In the rows, 128 means zero.
Known rows, with every way that one mark hangs from another
H{T}: [124 132 130 139 119 124 146 154 120 104 125 122 117 109 123 124 130 124
 155 109 139 128 179 163 129 119 114 121 122 183 125 134 136 131 124 118
 118 121  99]
Q{A{F{V}}}: [119 129 130 182 152 125  90 124 129 131  85 163  87  97 114 146  99 146
  96  88 104  93 123 124 141 140 151 102 108 184 125  94 107 164 121 138
 115 114 145]
Y{B{L{V}}}: [133 152 118 145 126  99 104 162 107 123 141 131  98 107 170 128 119 141
 154 150 101 111  97 173 165  77 164 114 152  93 121  78 121 121 102 152
 135 150  96]
V{F{A{Q}} L}: [113  95 137 126 148 106 117 138 164 108 109 128  72 137 136  79 106 193
 142 166 152 111  73 111 138 116 171  95 167 135 161 139 102 114 147 155
  86  93 122]
R{E}: [153 139 138  95 116 164 119 152 164 126 109 117 135 137 111 115 120 114
 140 118 143 109 128 151 161 106 107 108 122 173 134 129 105 128 162 135
 115 154 112]
B{L{V{F{A{Q}}}} Y}: [ 88 114  92 144 128  93 115 156 145 177 127 141   4 132 152  95 115 172
  92 188 154 127  51  92 107 121 153 119 145  92 164 112  92  92 111 127
 113 113  60]
L{V{F{A{Q}}}}: [103 111 104 123 125  90  98 106 149 171 103 139  72  92 158 114 114 188
 146 151 143  98  43 101 111 142 159 117 115 140 171 133 109 142 160 142
 109  85 107]
E{R{H{T{C}}}}: [129  99 122 144  90 143 198 133 111 168 134  77 144  79 142 137 112 121
 157 105  90 127 162 145 134 107 131 106  85 141 145 127 153 114 172 132
 129 127 145]
T{H}: [158 161 111  96 112 125 141 166 104 138 125 109 165 109 117  88 103 121
 115 117 151 108 128 171 161  90 104  68 148 140 160 119 139 132  99 166
 128  86 148]
F{A}: [135 125 105 133  95 117 100 159 156 145 105 145  97 104 101 122 106 147
 128 117 154 134 124 155 168 115 153 112 143 158 133 124 102 141 134 131
 122  81 116]
T{C H{R S}}: [127 167 111  98 142 131 118 137  91 136 157 104 213 120 127  86 121  75
  98 152 121 143 121 143 109 118 124 162 134  72 121 112 180 110 107 103
 141 143 175]
V{F}: [133 127 138 106 145  85 114 117 133  77  83 138  95 132 117 120 113 116
 157 101 162  75 112 147 158  96 134 139 133 157 168 108 113 118 134 126
  78  96 128]
F{A{Q} V{L}}: [121 107 123 140 131 143 105 166 189 141 147 148  94 107 138  55 115 222
  96 164 128 144  78 128 177 129 188  45 165 137 113 119  79 130 121 173
 119 107 132]
U{Q{A} S{H{R T}}}: [122 125 137 153 117 193 125  84  85 161 162 207 113 147  89 244 170 133
 148 145 148 115 195 109  50 165  79 169 146 134  75 185 118 152  81  91
 163 104  60]
E{R{H{S{U{Q}} T}}}: [129  67 104 141 110 138 198  76 163 118 120  69 143 177 138 175 158 155
 109 101 131 167 155  34 136 182 112  94 103 133 113 119 106 137 128 157
 175 112 161]
T{C H{R{E} S}}: [136 150 123  87 135 173 119 145 120 157 153  87 227 143 105  81 112  75
  84 164 112 140 108 136 102 127  96 153 109  74 117 127 164 110 154 108
 137 179 164]
B{Y}: [133 151 125 124 127 108 130 164 136 107 128 153  80 142 137 126 141  93
 106 103 156 128 125 156 171  91 132 127 164 144 147 135 115  95 105 112
 117 140  70]
H{R{E} S T{C}}: [101 122 145 127 138 172 119 136 127 124 160 101 180 142 113 113 139  70
 122 154 107 159 158 125  64 156 107 205  92 118  84 146 166 107 180  62
 122 203 113]
U{Q{A}}: [147 132 122 150 116 137 103 110 114 124  80 191  94 114  98 160 132 106
 104 129 125 101 154 117 122 137 109 119 148 167 121 141 105 134 138 149
 139  95 106]
E{R}: [132 160  80 104 124 130 121 108 159 122  93 114  97 118 134 150 129 119
 175 119 159 102 140 145 194 100 157 112 118 174 148  99  97 110 142 152
 129 105 124]
H{R{E} S{U{Q{A}}}}: [124 127 103 126 150 163  74  67 147  91  80 129 150 192  88 190 160 114
  67 156 117 171 131  48  93 206 100 158 124 114  68 139 100 132 148 118
 171 152 126]
S{H}: [164 147 132  81 109 128 112 153 128 131 132 157 148 140 133 141 142 136
 166 107 164 116 147 169 176 102 125 112 145 166 165 136 107 130  96 157
 145 106 122]
L{V{F{A}}}: [134  98 107 120 116  84  79 124 155 138 105 137  77  81 127 135  96 145
 141 122 149  90  52 133 135 125 160 146 138 124 180 125 113 154 143 130
  95  84 111]
Y{B{L{V{F{A{Q}}}}}}: [ 87 105 122 167 134  69 112 143 127 166 111 138  45 121 153 126 110 208
 140 180 107  91  41 121 141 117 187 104 131  97 137  87  96 114 142 161
 109  94  97]
T{C}: [148 164 140 116 118 100 128 138 121 130 122 133 133  86 138  96 120  96
 152 114 113 109 132 189 149  86 137 130 117 132 144 124 146 118 148 125
 106 140 143]
U{Q{A} S{H}}: [178 131 144 130 110 168 106  87 125 180 136 213 124 144 102 228 165 140
 135 130 150  79 147 128 112 131  84 121 152 143 119 169  84 151  84 129
 151 108  96]
S{H{R} U{Q}}: [128 167 119  75 123 125 133  83 124 109 121 164 125 181 122 160 161 155
 151 107 162 168 162 103 174 151 118 130 160 110 120 167 112 138  90 173
 175  70 135]
U{Q{A{F}}}: [125 125 144 179 130 135 116  90 108 147  74 177  65 128 104 153 107 125
 121 100 126  86 150  78 104 147 121 118 130 181 133 142 121 164 154 152
 124  99 126]
H{R S T{C}}: [ 90 139 132 144 145 125 118 125  97 105 161 118 158 120 135 115 144  74
 142 144 112 165 168 133  75 147 133 208 107 118  91 132 177 111 134  55
 129 174 127]
L{V{F}}: [139 133 123  95 143  87  94 109 136  95 103 124 101 100 157 130 112 117
 170 114 147  78  72 141 133 104 135 149 136 134 185 120 125 143 127 129
  91 116 117]
V{F L}: [154 113 155 104 171 106 111 140 147  30 106 113 102 138 133  98 110 124
 164 127 154  88 102 148 156  76 154 122 188 125 174 118 126 115 123 146
  72 127 131]
R{E H}: [158  98 141  92  90 193 150 155 155 145 125 100 174 151 119 119  95 138
 121 106 136 128 137 130 143 101 108  79 119 151 135 127 118 131 155 137
 122 155 133]

Rows
[122 126 142  95 120 200 123 156 123 142 159 138 157 160 104 158 137 119
 170 127 145 152 183 144 113 141  97 150 122 161 119 177 132 122 134 122
 150 138  78]  S{H{R{E} T}}
[130 181 101  90 150  90 138 117 100 103 131  63 212 135 137 105 137 106
  92 137 105 176 102 137 129 134 120 129 123  50 114 105 176 118  94 119
 155 128 199]  T{C H{R S{U}}}
[126  76 120 150 105 146 177 121 134 150 151  65 177 114 153 134 131 110
 130 127 105 139 146 110 108 135 131 145  84 128 135 105 143 106 153 105
 138 160 161]  E{R{H{S T{C}}}}
[104 130 160 142 168 140 150 133 166 121 143 127  84 136 171  42 106 209
 141 122 126 116  94  95 156 122 177  50 142 165 132 112 108 145 123 183
 104 152 153]  A{F{V{L}} Q}
[132 159  90 129 121 115 105 178 128 128 157 128  57 126 169 102 136 111
 113 159 141 148 105 146 139  82 128 127 164  95 151 110 114  98  76 123
 142 167  62]  B{L{V} Y}
[127 135 111 123 145  90 103 155 127  99 130 128  36 137 152 109 124 101
 116 152 156 106  72 127 126  77 125 151 162  79 176 106 111  97  87 115
 102 149  70]  B{L{V{F}} Y}
[131 146  77 129 147 124 102  84  92 101  96 124 173 161 100 166 151 122
  44 158 118 165 125  65 100 189 100 116 152  83  92 123 133 134  85 139
 183  83 162]  T{H{R S{U{Q{A}}}}}
[ 95 135 135 145 145 101 158  79 112  94 142 120 150 145 128 126 166 103
 114 123 103 188 164  88  91 181 112 186 114  83  76 152 162 124 140  97
 150 142 152]  H{R S{U{Q}} T{C}}
[120  96 121 167 127  70  86 160 135 131 109 138  52 106 125 148  99 169
 139 157 110  89  51 156 162  97 190 139 158  76 150  82 100 133 132 140
  96  89  99]  Y{B{L{V{F{A}}}}}
[149 133 123 110 131  93 133  83 166  77 103 125 137 180 133 134 162 133
 107 111 151 148 123  82 161 162 116 119 138 126 112 116  92 136 109 151
 150 124 159]  H{S{U{Q}}}
[129 120 151 152 129 106 133 150 119 114 153 112 165 107 142 108 142  83
 125 129 109 136 152 152  92 138 120 171  99 136 125 124 156 114 140  86
 118 177 140]  H{S T{C}}
[124  69 101 137 111 160 158 125 150 122 142  69 166 152 147 154 135 134
 138 120 144 144 158  84 117 147 129 126 103 161 124  91 115 117 122 113
 151 141 137]  E{R{H{S T}}}
[104 164  97  93 162  97  95  93 136  47 107  96 154 183 144 150 159 126
 132 126 159 191 127 101 148 159 144 163 130 116  94  94 122 123  83  98
 150 140 148]  H{R S{U}}
[136  70 161 154 103 136 164 160 108 133 166  94 203 118 152 107 124 106
 111 112  95 156 156 130  80 131 118 142  95 117 124 114 169 125 132  80
 131 170 159]  R{H{S T{C}}}
[121 116 145 196 135 137 110  93 134 149  90 204  69 107  99 141 102 143
  81  87 105  91 127  80 139 160 132  98 119 173 116 126  91 171 138 165
 123  99 145]  U{Q{A{F{V}}}}
[153  58 173 137  96 176 168 166 139 160 164  74 220 136 132 109 114 103
  99 121  89 148 144 122  78 139  92 136  84 119 121 133 157 122 175  85
 126 207 148]  R{E H{S T{C}}}
[175 146 120 149 127  87 135 105  98 143  93 120 191 113 115 142 142 106
  31 147  69 137 100 109 104 163  88  91 123  66 124 122 149 138 120 155
 169 111 196]  T{C H{S{U{Q{A}}}}}
[ 89 147 124 141 158  84 138 107 106  69 144  81 170 135 148 133 163 108
 129 127 101 197 156 127  95 165 134 183  92  91  84 123 178 116 121  71
 136 158 154]  H{R S{U} T{C}}
[143  71 164 150  98 114 202 106 124 125 149  94 188 136 145 125 141 136
  85  97  89 172 152  77 100 165  97 117 106  83 104 144 158 147 139 121
 149 143 189]  R{H{S{U{Q}} T{C}}}
[134 175 126  82 122 171 142 148  97 175 140  96 196 109 101  82  91  87
 106 143 104 133 126 171 124  94  94 121 120  86 125 149 172 118 171 136
 120 135 149]  T{C H{R{E}}}
[ 98 102 126 128 127  89 119 118 156 153  81 148  69 132 113 105 114 184
 135 141 158 100  92 110 131 134 154 102 119 169 157 127  99 115 158 139
  93  61 125]  V{F{A{Q}}}
[133 163 106  77 126 195 126 157 113 149 133 107 177 150  90  99  98 107
 111 142 146 135 132 142 137 110  96 100 136 119 123 141 146 128 138 149
 136 118 121]  T{H{R{E}}}
[ 91 156 132 139 133 125 149 137  82 115 148 130 129  85 125 110 125  89
 164 126 107 154 185 168 100 120 135 177 112 127 101 150 184 114 151  80
 119 134 117]  H{R T{C}}
[138  93  91 105 111 158 125 109 165 126 121  76 162 165 151 150 132 130
 131 127 156 132 123  84 156 129 152 120 111 151 142  77  92 109 116 126
 150 141 159]  E{R{H{S}}}
[ 88 148 145 148 149 123 148 107 154 168 114 151  82 136 160  75 105 198
 130  98 137 101 107  95 149 146 152  59  86 200 131 103 103 146 135 165
 107 123 152]  A{F{V} Q}
[124 131 137 143 154  74 102 140 111  89 117 128  77 118 154 139 113 134
 158 145 105  75  69 160 162  79 167 142 148  88 149  74 115 119 113 144
  92 125 105]  Y{B{L{V{F}}}}
[117 141 150 146 135 184 119  51 101 193 130 211  89 176  95 231 139 146
 161 117 156  88 161  70  71 152 105 163 141 132  98 181 114 174  97 114
 151 112 108]  U{Q{A{F}} S{H{R}}}
[121 153 147 116 114 110 178  91  90 138 151 153 143 128 119 153 162 128
 150  99 100 168 180 130 123 159 105 148 130  90 117 197 162 130 130 150
 161  95 141]  S{H{R T{C}} U{Q}}
[150 135 129 153 122 151 112  79 132 152 117 191  91 127  99 203 144 124
 121 137 147  73 142 121  96 124  93 120 146 144  88 143  90 152 114 109
 126 123  95]  U{Q{A} S}
[129 122 120 136 146  85 135 132 145  61 120  79 154 158 144 146 161 136
 123 111 140 171 148 121 124 166 116 124 104 153 107 101 128 137  98 108
 141 146 146]  H{S{U} T}
[135 126 161 146 166 141 127 152 167  89 141 126  88 121 145  64  90 161
 130  98 127 108 105 126 183 103 181  82 155 141 141 105 116 162 109 168
  91 150 158]  A{F{V{L}}}
[152  98 123 145 120 139  88 183 194 101 141 146 101  90 113  78 102 172
  91 135 134 140  91 159 204 111 192  81 189 121 122 116  80 146 102 157
 109 105 136]  F{A V{L}}
[114 151 150 117 115 138 143 146  80 144 168 152 153 101 131 132 147 104
 173 120 115 155 183 177 108 122 123 175 121 128 128 174 177 113 120 110
 148 120 114]  S{H{R T{C}}}
[161 139 170 128 108 130 168 136 113 184 188 152 157 107 136 173 150 127
 181 111 128  96 157 203 103 100  90 137 102 118 123 166 146 139  97  98
 115 154 116]  U{S{H{T{C}}}}
[153 133 162 127 101 115 155 166  96 156 161 141 160  89 136 127 140 109
 167 110 107 129 168 202 131 109 109 136 111 148 158 165 162 125 129 133
 136 129 128]  S{H{T{C}}}
[105 145 148 128 127 170 146 145 108 137 148 111 148 109 104 110 116  83
 150 133  95 146 171 162  90 124 103 169  92 129  94 164 174 111 197  91
 112 168 103]  H{R{E} T{C}}
[129 136 161 105 116 179 144 151 107 167 171 133 180 123 105 137 135  96
 162 126 105 146 177 172  98 129  94 163 104 129 125 188 163 111 168 115
 139 155 102]  S{H{R{E} T{C}}}
